Each row was made from one walk, in order. Every step used is in the known rows, and no mark comes twice. Write each row's walk.
In the rows, zero is written as 128.
Known rows:
fotup/tedi/dure: [133 112 168 147 166 152 126 176 115 156 110 175 124 195  92 111 107 153
 169 130 120 166 181]
mugiv/fotup: [131 147 160 100 155 151 118 131  76 155 142 117 130  88 145 152  77 175
 147 148 130 108 137]
mugiv/fotup/tedi/dure/tozem: [131 147 184 107 156 150 134 162 106 174 130 152 132 147 147 127  71 143
 183 164 118 109 175]
tedi/dure: [129  95 136 135 129 125 141 160 129 151 123 155 129 186 103 130 113 138
 152 131 107 177 163]
tedi/dure/tozem: [127 125 143 112 112 116 154 149 142 157 133 141 137 159 148 129 100 107
 160 155 108 127 155]
tozem/dure/mugiv: [ 93 146 137 150  90 109 144 107 155 171 106 134 149 142 109 103 146 190
 128 150 142 135 133]
pibediz/fotup: [121 123 135  99 162 140 136 101  89 142 124 125 105 107 138 114 100 156
 123 152 149 108 146]
vazak/tedi/dure/mugiv/fotup/kofe: [ 95 164 197 144  96 175 132 136 106 139 107 119 176 132 158 142  50 191
 133 163 134 125 180]
mugiv/fotup/tedi/dure/pibediz: [130 148 136 104 145 186 130 191 113 168 143 142 140 152 109 110  82 188
 218 136 116 147 189]
mugiv/fotup/kofe/dure: [125 173 168 140 137 140 122 132  82 168 145 139 187 147 132 152 107 153
 142 150 100 116 142]
kofe/dure/pibediz/fotup/tozem: [115 199 127 101 160 132 157  87 135 133 154 118 138 139 136  73  91 173
 170 165 118 120 151]
dure/mugiv/fotup: [107 166 164 100 101 153 122 121  86 169 118 114 131  94 141 146  85 229
 138 162 147 103 137]
kofe/vazak/pibediz/fotup/tozem: [110 181 136 113 160 126 139  93 155 106 138 104 123 123 177  62  84 148
 122 175 136 116 139]
vazak/kofe/dure/pibediz/fotup/tedi: [130 174 145 105 175 197 111 134  99 159 127 157 139 140  98 111 109 191
 167 134 148 107 185]
fotup/tedi/dure/tozem: [129 137 168 122 142 138 140 162 129 161 122 156 132 167 138 114  96 121
 172 153 117 119 169]
tozem/dure/mugiv/fotup/tedi: [113 174 198 134 172 166 109 136  86 182 109 147 136 116 117 108  91 225
 165 157 154 104 163]
vazak/pibediz/dure/mugiv: [ 62 128 135 146  34  81 116 118 170 163 125 137 123 165 113 115 163 168
 120 143 124 130 127]
kofe/vazak/mugiv/fotup: [112 154 134  80  94 174 104 141 114 133 106 122 143  67 177 163  83 169
 136 157 148  90 126]
kofe/vazak/tozem: [110 128 131 105 112 143 126 144 202 118 128 124 119 115 161 139  91  97
 119 124 111 116 137]
tozem/dure/pibediz/fotup/kofe/vazak: [119 170 115 120 131 164 144 158 154 137 121 106 157  93 184  71  90 130
 137 171 136 113 145]
tozem/dure/mugiv/fotup/kofe/vazak: [111 186 154 133 106 158 131 158 140 151 105 108 166  89 186 100  84 170
 124 179 139 111 133]
vazak/tedi/dure: [104 101 155 145 156 140 133 165 165 132 111 153 136 208 108 135 105 142
 143 114  95 168 181]
fotup/tedi: [132 148 166 143 176 163 108 147 112 133 112 152 121 138 115 106 122 149
 151 125 143 115 152]

Write each row's walk:
[108 160 176 113 132 157 140 174 160 144 120 124 159 146 193 131  53 123
 151 166 101 106 173]
mugiv/fotup/kofe/vazak/tedi/dure/tozem
[113 158 147 104 195 181 125 148 145 158 127 141 121 112 133  75  83 161
 178 146 143 100 182]
kofe/vazak/tozem/dure/pibediz/fotup/tedi
[114 223 175 113 109 143 133  76 127 143 135 126 162 131 131 131  75 222
 136 168 130 123 148]
vazak/kofe/dure/mugiv/fotup/tozem
[118 189 127  98 153 141 160  81 136 113 149 105 125 111 152  67  71 164
 164 168 135 118 155]
dure/pibediz/fotup/tozem
[114 177 194 120 153 182 104 141  76 166 102 140 124 111 124 120  89 229
 160 153 159  96 159]
dure/mugiv/fotup/tedi
[101 130 145 116  96  72 134 122 158 160 152 139 116 133 151 126 130  79
 148 151  99  95 124]
pibediz/dure/tozem
[109 166 137 142 190  99 149  96 176 143 144 120 146 130 151  49 103 133
 133 174 124 133 142]
kofe/vazak/pibediz/fotup/tozem/dure
[ 80 148 171 116  62 138 124 135 185 141 128 123 136 101 174 141  61 127
 121 153 112 105 150]
pibediz/dure/mugiv/fotup/kofe/vazak/tozem
[ 98 176 158 125  77 144 119 162 140 148 109 116 142  97 183 110  91 162
 124 173 127 107 128]
pibediz/dure/mugiv/fotup/kofe/vazak
[ 97 166 192 143  89 155 139 101 116 150 131 115 182  88 161 140  46 161
 131 169 141 108 166]
vazak/tozem/dure/mugiv/fotup/kofe
[114 189 152 119  87 173 124 164 129 135  99 103 154  85 196 112  78 175
 118 174 143 103 130]
dure/mugiv/fotup/kofe/vazak
[110 172 151 122 114 120 137 113 123 163 151 125 181 146 172 124 112 104
 133 171 112  79 144]
vazak/pibediz/fotup/kofe/dure/tozem
[120 146  91 126 130 130 147 145 167 157 159 119 163 125 114  91 131 133
 185 131 113 139 145]
tozem/dure/pibediz
[130 177 149 118 122 172 120 170 124 126 114 105 153  80 198 116  74 140
 122 165 131 107 130]
mugiv/fotup/kofe/vazak
[103 177 197 120 163 174 108 148 129 176 107 145 131 106 136 111  74 209
 160 156 145  97 166]
kofe/vazak/tozem/dure/mugiv/fotup/tedi
[ 92 173 135 119 146 190 124 163 187  98 106 100 153 123 187  96  85 141
 126 138 122 101 163]
dure/pibediz/fotup/kofe/vazak/tedi
[114 139 105 100 164 142 151 113 119 166 149 119 133 104 126  87 102 163
 168 155 137 116 162]
tozem/dure/pibediz/fotup
[119 176 156 116 121 123 146 111 111 166 141 132 170 138 166 127 106 110
 139 172 112  79 143]
pibediz/fotup/kofe/dure/tozem
[108 147  94 112 117 139 146 154 214 151 159 118 158 115 136  99 106 115
 179 129 101 131 151]
kofe/vazak/tozem/dure/pibediz
[117 158 152 142 198  96 160  70 145 146 144 131 141 128 128  64  94 138
 145 169 126 135 150]
pibediz/fotup/tozem/dure
[108 121 135 137 149 110 139 131 210 151 140 138 145 125 136 114 107  93
 132 133 104 133 142]
kofe/vazak/tozem/dure
[120 141 136 122 110 174 154 132 100 133 134 119 161 120 152 100  63 140
 156 165 139 131 184]
tedi/dure/pibediz/fotup/kofe
[121 189 120 116 152 134 154 119 156 152 172 107 167 107 133  80  85 161
 200 156 110 132 153]
mugiv/fotup/tozem/dure/pibediz
[102 179 163 105 108 141 119 125  82 194 124 130 148 130 123 157 109 240
 146 159 124 106 134]
kofe/dure/mugiv/fotup
[ 86 130 147 141  96  96  98 159 159 152 156 130 135 130 160 115 119 105
 128 152  98 120 129]
mugiv/fotup/kofe/vazak/pibediz/dure
[ 94 206 183 115 137 150 141 125 164 131 109 115 136 146 164  96  52 224
 148 174 117 132 160]
kofe/vazak/tedi/dure/mugiv/fotup/tozem
[100 138 165 143  91 151 133 154 127 169  83 161 126 190  96 108 121 219
 152 146 144 154 171]
fotup/tedi/dure/mugiv
